(in the rows, 128 means zero)
Known rows, with every way that one mark hangs from another
(V (D (C (U J Q)) (M K))): [194 150 133 147 117 185 212 163  94 151 141 120  97 159  22 128 116 141
 107  80 187 119 142 109 115  53  95]
(J (U C Q W)): [ 99 110 147 104 133 155 148 125 153 105 161 102 146 149 101 114  96 163
 145 123 174 100 169  55  98  66 112]
(Z (L (W (U (C D) J Q)))): [123  81 151 115 112 171 175 136 137 104 188 166 170 127  81 160 108 146
  90  57 168 132 203  85 120  47 157]
(C D (U J Q (W L))): [133 100 161 108 123 195 134 111  79  98 155 127 131 139  62 124 101 136
 120 123 188  69 153  36 122  45 124]
(M (D V) K): [161 176 141 108 115  98 125 137 114 110 117 112 120 136 105 124 112 120
  98  92 201 110 119 160 142 124 131]
(N (D C V)): [159 169 131 127  93 130 140 161 114 146 128 116 153 121  97 114 133 120
 116 118 164 164 145 150 116  72 145]
(V (D C)): [172 141 134 138  97 148 148 149 128 163 128 123 126 148  89 129 131 140
 124 112 130 146 144 134 140  97 109]
(V (D (C U) M)): [202 146 127 154  77 176 189 152 103 183 108 121  95 130  68 121 142 133
 127 120 111 142 120 151 123  70 127]
(U (C D) J Q (W L)): [108  88 147  97 118 189 132 127 106  96 163 122 142 146  57 130  76 140
 100  98 206  90 204  32 108  55 113]
(J (U C W)): [101 119 134 114 107 147 127 128 157 114 139  97 133 137 118 105 102 150
 148 134 156 100 150  70 105  91 116]
(N (D C (M K) V)): [179 198 105 144  76 130 161 174 105 153 108  95 116 116  74 124 134 116
  97  95 184 157 138 187 110  95 133]
(L W): [139 126 113 131 107 122 109 118 124 129 124 146 129 111 140 152 126 125
 138 128 124 123 139 150 148 113 139]
(W L (U C Q)): [107 100 149  98 147 158 170 137 109 115 143 139 152 149  99 175 109 166
 121  91 147  96 164 115 108  89 128]
(Z (L (W (U C J)))): [105  93 133 113 115 141 164 146 135 106 158 161 165 118 110 158 112 141
  99  81 154 129 178 108 118  69 151]
(L (W (U (C D) J))): [121  93 131 134  94 182 145 132 144 123 156 155 138 138 105 145 101 138
 130  87 146 123 169  92 137  86 158]
(V (D (C (U J)) M)): [186 135 127 148  92 189 195 159  94 166 119 122 110 146  48 113 126 121
 124 116 142 141 138 114 116  48 122]
(N (D C M V)): [171 175 108 137  77 142 161 167 100 157 108 105 144 113  83 120 137 110
 112 120 155 175 154 176  99  66 154]
(M D K): [161 157 138 118 125 114 120 136 128 113 128 104 104 134 118 129 116 129
 105  91 180 103 112 161 163 155 120]
(C (D V)): [148 145 141 130  90 133 126 125 121 129 127 138 133 130 106 110 123 115
 114 118 142 139 140 121 121 102 150]
(C D (U Q)): [166 115 163 135 125 172 160 115 120 132 159 140 108 128  93 114 133 139
 125 113 132 120 122  98 132  85 141]
(W L (U (C D) J Q)): [111  83 158 101 133 189 172 141 106 104 167 141 153 163  66 157  92 150
 111  71 171 100 186  68 110  69 132]
(K (M (D C))): [178 142 137 129 106 142 142 143  87 148 121  92 143 116 120 129 104 117
 120 109 162 145 156 152 183 105 138]
(U C J Q W): [ 86  92 137 106 155 170 149 129 137  95 166 120 148 153  81 118  80 148
 119 116 208 113 194  31  93  56 114]
(Q (U (C D))): [142 102 140 122  97 178 153 133 143 113 158 139  98 116 109  98 122 153
 121 118 126 147 141  96 134 112 146]
(L (W (U (C (D V)) J Q))): [119 104 143 116 111 175 167 128 124 110 167 167 166 152  79 151  90 142
 122  78 185 127 200  79 111  32 166]
(K M): [133 130 126 145 133 131 129 133 102 134 123 116 143 112 140 132 119 125
 127 121 126 140 134 120 149 143 130]
(D (C U) (M K) V): [192 185 120 137  73 145 192 152  86 159  97 116  85 114  69 117 117 115
 116 108 170 120 123 166 117  66 130]
(L (W (U (C D) Q))): [134  96 140 132 108 176 155 120 148 130 164 154 136 135 109 164 114 161
 131  84 134 126 172 115 139  85 159]
(W L): [129 128 131 107 121 125 118 132  90 121 115 129 134 123 117 151 124 127
 119 122 131 101 133 139 132 121 117]

Rows
[191 172 107 159  80 151 167 160 120 168 107 103  91 139  66 139 130 134
 108  89 149 138 137 169 132 121  98] => (V (D C (M K)))
[112  88 139  95  94 202 125 131 100  77 156 124 118 125  80 109  88 149
 115 128 181  98 171  33 122  72 129] => (Q (U (C D) J (W L)))
[177 149 136 145  72 159 165 128  97 151 109 137 103 110  84 102 135 110
 117 127 124 135 116 138 105  74 166] => (C (D M V) U)
[174 162 142  98  91 126 142 141 100 137 116 113 146 134  98 118 103 111
 115 115 183 136 159 161 143  61 146] => (M (D C V))
[ 99 107 126 113 135 176 121 120 116  73 150 119 132 134 116 101 105 147
 147 163 173 110 142  45 120  87 131] => (Q (U J W))
[144 115 137 129  97 170 188 143 137 136 154 111 128 138  72 115 115 138
 127  93 136 135 175 106  95  72 136] => (J (U (C (D M)) Q))
[170 171 129 132  54 160 129 122  72 124  92 109  80 107  67 123 115 122
 101 116 178  70 114 125 114  85 132] => (C (D (M K) V) (U (W L)))
[ 89  99 128  93 121 160 119 136 104  98 132 117 141 137  87 133  80 133
 110 121 193  84 180  57 103  76 107] => (U C J (W L))
[ 91  92 129 105 131 184 142 134 132  79 159 122 122 131 104  95  92 157
 135 144 184 117 163  31 107  74 128] => (Q (U C J W))
[125  88 140 125  85 162 158 139 140 113 168 161 157 116  98 147 113 134
  91  68 149 134 182  99 127  72 163] => (Z (L (W (U (C D) J))))
[163 152 120 129  70 162 178 148 119 116 129 129  78 110  76 101 115 138
  97  95 162 144 142 131 109 105 144] => (Q (U (C (D (M K) V))))
[178 157 118 154  84 191 167 151 107 146 118  96  82 146  42 112 109 137
 118 111 192 101 130  89 122  68  97] => (V (D (C (U J W)) (M K)))
[130 118 131 125 104 122 134 122 126 117 136 155 160 105 142 172 144 144
 115 103 114 122 138 156 140 105 159] => (Z (L (W U)))
[148 116 118 145  80 168 162 139 137 155 127 124  99 116  88 116 119 120
 104 102 122 155 161 135 109 113 146] => (U (C (D M)))
[183 147 111 149  80 161 166 154 115 175 107 111 117 142  75 134 135 132
 121 115 119 155 152 160 122  92 119] => (V (D C M))
[186 152 129 162  82 164 161 132 116 149 118 118  61 111  86 114 138 121
 110  99 133 114  93 147 135 134 134] => (C (D (M K)) U)
[191 159 129 153  97 185 176 139 112 153 125  98  80 143  45 129 121 162
 119 108 178 103 134 114 123  65  97] => (V (D (C (U Q W)) (M K)))
[114 111 148 105 142 142 174 141 145 118 164 121 146 149  98 121 107 153
 138 102 149 118 161  88 101  76 116] => (J (U C Q))
[159 118 156 106 117 197 157 138  72 125 144 121 139 160  36 136 100 154
 121 120 195  81 162  50 122  10  95] => (V (D (C (U J Q (W L)))))
[135 104 129 139  82 170 135 121 154 138 144 150 123 122 125 155 118 150
 133  94 118 127 152 131 147 109 164] => (L (W (U (C D))))
[169 142 136 133  93 181 143 116  80 119 121 106  79 116  60 142 116 141
 107 106 177  65 128 111 127  90 118] => (C (D (M K)) (U Q (W L)))
[185 186 136 106  88 116 143 147 105 130 117 105 118 136  88 122  98 117
 102  87 214 119 144 171 156  90 125] => (M (D C V) K)
[113 106 130 120 121 134 142 133 116  99 148 159 176 119 121 164 126 131
 114  97 144 121 156 118 131  81 155] => (Z (L (W (U J))))
[ 93  97 140  98 134 164 159 149 103 109 135 136 152 152  94 158  96 142
 121  93 159  94 162  90 107  92 127] => (W L (U C J))
[115 103 153  97 149 175 139 118  73  92 145 127 140 140  74 136  98 143
 128 134 192  63 147  45 111  40 114] => (C (U J Q (W L)))
[120  90 135 113 117 200 191 146  91 119 146 132 144 154  50 165  96 141
 108  73 162 111 194  94  92  63 143] => (W L (U (C (D M)) J Q))
[198 131 163 122 131 164 178 135  73 148 141 106 135 118  97 126 106 134
 124 106 171 128 147 129 176  59 141] => (K (M (D (C (U Q)))))
[147 140 117 123  83 175 184 156 108 102 141 131  90 127  56  94  98 126
  96  88 195 139 161  93  99  84 139] => (Q (U (C (D (M K) V)) J))
